Each row comes from the steps of one walk. Every step used is in the known rows, and no mark comes twice. Write the walk behind each row, first mark first.
Known rows
kunib/sokifa/dudu: [-0.82  0.25 -2.84 -1.23 -0.32 -0.21 -1.03  1.09 -0.71 -3.04 -0.15 -2.38
 -0.22  0.32 -0.21 -1.26 -0.60 -1.38  0.25 -2.58  1.35  1.08 -0.56  1.45
  1.08]
kunib/sokifa/vose: [ 0.51 -0.71 -3.32 -0.76 -1.40  1.28 -0.90  1.71 -1.54 -2.03  1.12  0.60
 -0.10 -0.37  0.48  1.24 -0.68 -0.91  0.69 -4.41  0.80  3.32 -0.52 -0.80
 -0.10]
dudu/sokifa/kunib/funob: [ 1.06  0.65 -2.77  1.20 -0.85 -1.37  0.60  0.66 -0.83  2.96 -0.49  0.37
  0.28 -0.28  1.05 -1.60 -2.16 -0.30 -0.83 -0.12 -0.98  0.44  0.19 -0.78
  0.31]
sokifa/dudu/vose/forin: [-0.65 -1.79  1.60 -0.13  2.46 -3.32  2.14 -2.65  0.89 -3.57 -0.28 -5.89
  0.03  0.54  0.99 -2.71 -0.16 -0.46 -0.56  1.08  1.02 -2.41  0.31  0.04
 -0.28]
funob/kunib/dudu/sokifa/vose: [-1.05 -0.09 -0.66 -1.02  0.01  3.78  0.12 -1.94  0.27  0.34  0.49  1.08
 -0.22 -1.07 -4.72 -0.87  1.07  1.80 -0.41  1.49  3.46  1.93 -1.77  0.49
  1.37]
vose/kunib/sokifa/dudu: [-2.18 -0.67 -0.87  0.54 -1.13 -2.45 -2.23  1.95  0.05 -0.26 -1.17 -0.03
 -0.52  0.15  1.38 -0.86 -0.79 -0.47  2.78  0.24 -1.02 -1.73  0.87  0.78
  1.72]
funob/kunib: [-1.40  0.50 -0.50 -1.40 -0.69  6.62 -1.33 -0.82 -0.67 -1.05  0.30  1.15
 -0.68 -0.47 -4.94 -0.51  1.13  1.10 -0.92  1.23  0.34  1.40 -1.10  1.57
  0.50]
vose/dudu/sokifa/kunib: [-0.81  2.27  1.42  1.56  1.98  1.31 -0.61 -1.82  0.39  2.95 -1.35 -2.48
 -0.09 -0.03  0.07 -1.00 -1.22 -3.65  0.85 -2.45 -0.67 -1.80 -0.74 -4.83
 -1.14]
vose/dudu/kunib/funob: [-0.12  1.41  5.02  0.58  3.07 -1.06  1.08 -1.23  1.69  0.99 -1.99 -0.23
 -0.23 -0.69 -0.39  0.62 -0.51 -0.16  2.26 -2.12 -1.74 -2.79  0.44  0.04
 -2.97]
sokifa/kunib/funob: [ 1.65  0.15 -1.67 -2.20 -2.64  0.08  1.87  2.15 -0.82  1.90  0.57  1.05
 -0.43  0.39 -2.66 -0.82  0.03  1.08 -2.89 -3.12  1.04 -0.01 -0.24  1.56
 -0.89]
sokifa/kunib: [ 0.52  0.09 -1.85 -2.16 -1.89  2.75  0.37  1.73 -2.20  1.34  1.06  0.04
 -0.20  1.21 -2.14 -0.25  0.01 -1.85 -2.79 -2.94  0.58  2.76 -0.40 -0.46
 -0.12]
sokifa/vose/forin: [ 0.15 -2.37  0.52  0.64  0.04  0.83  1.39 -2.06 -0.50 -1.83  2.39 -0.87
  0.11 -1.01 -1.72  1.79  0.14  0.76 -0.73 -2.17  0.78 -0.23  1.18 -3.01
 -1.18]
forin/vose/kunib/sokifa: [-1.70  1.94  0.40  0.69 -2.12  0.06 -4.98  2.71 -1.61 -0.99  0.18  2.99
 -0.20  1.65  3.45  2.21 -0.04 -2.39  1.37 -0.68 -2.73 -0.59  0.95  0.31
  1.25]
forin/vose/sokifa: [ 1.76  2.47  0.31  1.27 -1.83  4.45 -2.41  1.50 -2.07 -0.35  0.46  2.14
  1.77  1.11  1.99  3.20  0.80 -2.91  0.32 -0.43 -2.39  1.37  0.68  0.15
 -0.33]
forin/vose/kunib/funob: [-0.98  1.63  1.60  0.74 -1.96 -1.13 -3.05  2.12 -0.39 -0.24 -0.25  3.01
 -0.08  0.57  2.26  2.14  0.60  0.06  0.11  0.33 -3.18 -2.70  1.87  1.20
  0.25]
forin/vose/kunib/dudu: [-1.32  1.41  1.69  0.20 -1.03 -0.60 -3.08  1.43 -0.32 -0.23  0.36  2.18
  0.01  1.12  1.62  2.56  1.20 -1.08 -0.29  1.04 -1.44 -0.68  1.39  0.27
  0.99]
forin/vose: [-0.24  2.13  0.22 -0.19 -0.64  2.92 -3.16  0.91 -1.84 -1.91  0.95  0.94
  0.37  1.09  1.18  2.78  1.01 -2.72 -2.04 -0.89 -2.48  1.47  1.08  0.05
 -0.15]
funob/kunib/sokifa: [-1.63  0.96 -1.62 -1.59 -1.42  5.69 -2.82  0.63 -0.73 -1.75  0.58  2.29
 -1.14  0.22 -3.67 -1.11  0.33  1.24  0.79 -0.22  1.27  1.81 -1.78  2.29
  1.35]
kunib/funob: [ 1.78  0.25 -0.98 -0.29 -0.08 -0.95  2.15  0.53  1.28  0.04 -0.34  0.46
 -0.38 -1.83 -1.91  0.53  0.17  3.95 -2.24  0.70 -1.64 -2.00  1.24  2.81
 -1.92]
kunib/sokifa/dudu/vose: [-0.26 -0.29 -2.32 -1.04  0.44 -2.14 -0.38  0.90 -0.23 -3.41 -0.40 -3.06
 -0.32  0.74  2.32 -1.94 -0.97 -0.99  0.83 -1.85  1.09  0.93 -1.00  1.35
  0.63]
funob/kunib/dudu/sokifa/vose/forin: [-1.29 -0.35  0.41 -0.48  0.32  2.69 -0.13 -2.76  0.93  0.13  1.25  1.06
 -0.51 -0.78 -4.90 -1.21  0.72  2.72  0.11  1.99  3.72  0.35 -1.43  0.15
  1.54]

Write each row's walk
[-0.76  3.67  2.50  1.11 -0.34  0.60 -2.97  0.05 -0.38  0.61 -0.58  0.21
  0.19  1.06  2.00  1.04 -0.07 -3.43  0.16 -3.32 -1.12 -2.60 -0.03 -2.28
 -0.67]
forin/vose/dudu/sokifa/kunib/funob
[ 1.42 -1.17  1.71 -0.36  3.54 -4.24  2.90 -2.50  3.06 -0.58  1.48 -1.90
 -0.65  0.35  0.35 -0.25  0.54  3.31 -1.85  4.07  1.73 -0.70 -0.15 -0.03
 -0.90]
kunib/dudu/vose/forin
[ 1.09 -0.02 -1.47 -3.01 -1.26  0.77  1.53  1.15 -0.87  2.16  1.45 -0.04
 -0.32  1.05 -3.47 -0.30  0.85 -0.41 -3.46 -1.96  3.28  2.95 -0.98 -0.04
  0.24]
sokifa/kunib/dudu
[-2.39  0.64 -1.41 -2.06 -1.40  4.60 -2.35  0.19 -0.86 -2.59  0.00  0.26
 -0.88  0.25 -4.35 -2.26  0.58  0.51  0.90 -1.26  2.86  0.85 -1.97  2.66
  1.91]
funob/kunib/sokifa/dudu
[ 0.41 -1.21  3.10  0.10  1.11  0.02  2.36 -1.16 -0.12 -0.16 -0.62 -0.41
  0.48 -1.72 -0.89  1.79  0.00 -0.86  1.43 -5.68  0.67 -0.03  0.35 -2.22
 -2.81]
sokifa/vose/dudu/kunib/funob
[ 2.11  2.44  0.26  0.28 -3.38  2.85 -1.66  2.79 -2.15  0.82  0.62  3.14
  1.51  1.68  1.55  2.09  0.64 -2.54  0.15 -2.63 -0.83  0.31  0.11  0.84
 -0.30]
forin/vose/sokifa/kunib/funob
[-0.29 -1.26 -2.11  3.11  0.05 -0.69  0.07 -0.69 -1.00  1.81 -0.66  0.04
  0.92 -1.64  2.88  0.33 -2.02 -1.51  1.53  0.36 -2.25  1.15  1.19 -3.60
  0.65]
dudu/sokifa/vose/kunib
[-0.40 -2.65 -0.40  0.46 -1.22  0.77  0.82  0.25 -1.25  0.12  0.32  0.50
  0.40 -1.53  0.02  2.06  0.29 -0.50  0.71 -2.34 -0.69  1.19  1.26 -2.39
 -0.53]
sokifa/vose/kunib
[-0.96 -0.96  0.49  0.40  0.54 -2.23  0.02  0.33  1.51  2.15 -0.41  1.24
 -0.49 -0.55 -0.64  0.89  0.66  1.90  0.42  3.40 -0.92 -1.30  1.22  0.17
  0.65]
vose/kunib/dudu
[ 3.84 -0.86 -0.13  0.66  0.17 -0.04  2.63  0.66 -0.43  0.95 -0.24 -0.42
  1.06  1.38  4.27 -0.72 -0.76 -1.27  0.96  0.64 -1.34  1.74 -1.11 -0.49
 -1.66]
dudu/vose/sokifa/kunib
[-1.28  3.60  2.21  1.13  0.08  1.94 -3.60 -0.35 -1.20  0.70 -0.23 -0.13
  0.30  1.48  2.35  1.13 -0.05 -4.88  0.17 -3.15 -1.24 -0.99 -0.13 -3.41
 -0.21]
forin/vose/dudu/sokifa/kunib
[-1.43  1.53  1.43  0.77 -1.53  0.72 -4.07  1.66 -1.29 -0.54  0.04  2.11
  0.12  1.13  2.40  2.44  0.57 -1.94  0.23  0.34 -3.51 -0.77  1.61 -0.09
  0.70]
forin/vose/kunib
[ 0.93  0.23 -1.88  0.54  2.48 -1.33  1.51 -1.65  1.46  1.76  0.26 -1.07
  0.31 -1.08 -0.89  0.15 -0.12  1.08 -1.80  3.23  1.00  2.12  0.09 -0.65
  0.50]
kunib/dudu/sokifa
[ 3.26 -0.87  0.16 -0.14  2.45 -1.55  3.66 -1.00  1.99  0.87  0.29 -1.01
  0.74 -0.05  1.17  0.39  0.77  1.83 -0.56  3.30  1.41  1.58 -0.88  0.59
 -1.12]
kunib/dudu/vose/sokifa
[ 0.17 -1.24 -1.89  3.06 -0.24 -2.07  0.71 -0.44 -0.45  2.02 -0.93  0.47
  0.78 -1.98  2.84 -0.02 -2.02 -0.25  1.61  0.30 -2.03 -0.26  1.16 -2.46
  0.36]
dudu/sokifa/vose/kunib/funob
[-0.48 -2.02  0.96 -0.28  1.17 -4.65  2.52 -0.67  0.97 -1.98 -1.98 -4.60
  0.05 -0.37  2.07 -2.82 -0.10  0.15  0.20  0.98  0.23 -3.15  0.35  1.44
 -0.14]
sokifa/dudu/vose/kunib/funob
[-2.26  0.12  0.28 -1.42 -0.58  2.20 -1.98 -0.84  0.07 -3.27  0.48 -0.18
 -1.18  0.92 -2.67 -3.01  0.02  1.44  1.68 -0.19  2.94 -0.99 -2.11  2.15
  1.62]
funob/kunib/sokifa/dudu/vose/forin
[ 0.72 -0.91 -0.79  0.93  2.10 -2.58  2.05 -2.40  1.37  1.13  1.30 -1.18
  0.37 -1.20 -0.94  0.61 -0.23  1.79 -1.18  1.71  2.47  0.95  0.05 -2.04
  0.31]
kunib/dudu/sokifa/vose/forin
[ 1.17 -1.72  1.35  1.07  1.35 -5.27  1.95  0.40  1.86  0.09 -1.30 -0.07
 -0.64 -0.01  5.09 -1.03 -0.96  2.41  0.98  3.37 -3.36 -2.72  0.75  0.94
 -1.43]
dudu/vose/kunib/funob
[-0.94 -1.99  0.87 -0.34  1.45 -3.29  1.75 -1.08  0.40 -2.38 -1.74 -5.03
  0.23  0.10  2.04 -2.43 -0.12 -1.28  0.21  1.11  0.05 -1.79  0.27  0.47
  0.22]
sokifa/dudu/vose/kunib
[-0.34 -0.71  0.44  1.17 -0.99 -3.08  0.35  1.41  1.43  1.94 -1.28  2.05
 -0.66 -1.34  0.28  0.30 -0.22  3.26  0.84  2.29 -3.23 -3.94  2.01  1.84
 -0.29]
vose/kunib/funob
[-1.14  0.37 -0.10 -2.26  0.14  4.83 -0.22 -1.43  0.60 -0.18  0.77  0.99
 -0.75 -0.63 -6.41 -0.50  1.97  2.69 -1.43  2.11  3.02  1.61 -1.55  2.24
  0.95]
funob/kunib/dudu
[ 1.21 -0.75  0.41 -2.22 -0.14 -2.21  2.24  0.05  0.34  1.31  1.77 -0.56
 -0.65  1.97 -1.25 -1.29  0.15  0.59 -2.46 -0.70  3.30  1.20 -1.27 -0.35
 -0.16]
sokifa/kunib/dudu/vose/forin
[-1.04 -0.67 -0.17  1.69  0.82 -3.46 -0.13 -0.01  1.43  3.01 -0.81  1.17
 -0.17 -0.83  1.12  0.15 -0.42  1.27  1.42  4.23 -1.49 -1.26  1.30 -0.68
  1.35]
vose/kunib/dudu/sokifa
[-0.17 -0.21  0.62 -2.11  0.89  2.94  0.86 -1.60  1.21 -0.89  0.58  0.52
 -0.86 -0.12 -3.76 -1.36  1.61  2.81 -0.92  2.81  2.90  1.45 -2.08  2.02
  0.40]
funob/kunib/dudu/vose
[ 0.57 -1.35  0.12  0.99  1.04 -4.11 -0.16  0.98  1.02 -0.66 -0.81 -0.15
 -0.74  0.96  6.17 -1.02 -1.49  0.61  2.36  2.38 -3.06 -0.51 -0.04 -0.19
 -0.44]
dudu/vose/kunib/sokifa
[ 1.31 -0.77 -1.84  0.44  1.78 -1.18  2.33 -1.68  0.78  1.49  0.55 -1.09
  0.58 -1.58 -0.92  0.69  0.01  0.78 -1.51  1.16  2.11  2.57 -0.18 -1.70
  0.30]
kunib/dudu/sokifa/vose
[ 2.44 -0.44  0.86  1.23 -0.30  0.51  2.77  0.68 -0.42  0.64 -1.83  0.06
  2.42 -0.62  0.00 -0.15 -0.32 -0.80  2.90 -0.17 -0.22 -0.19  0.41  3.03
 -0.77]
vose/sokifa/dudu/kunib/funob
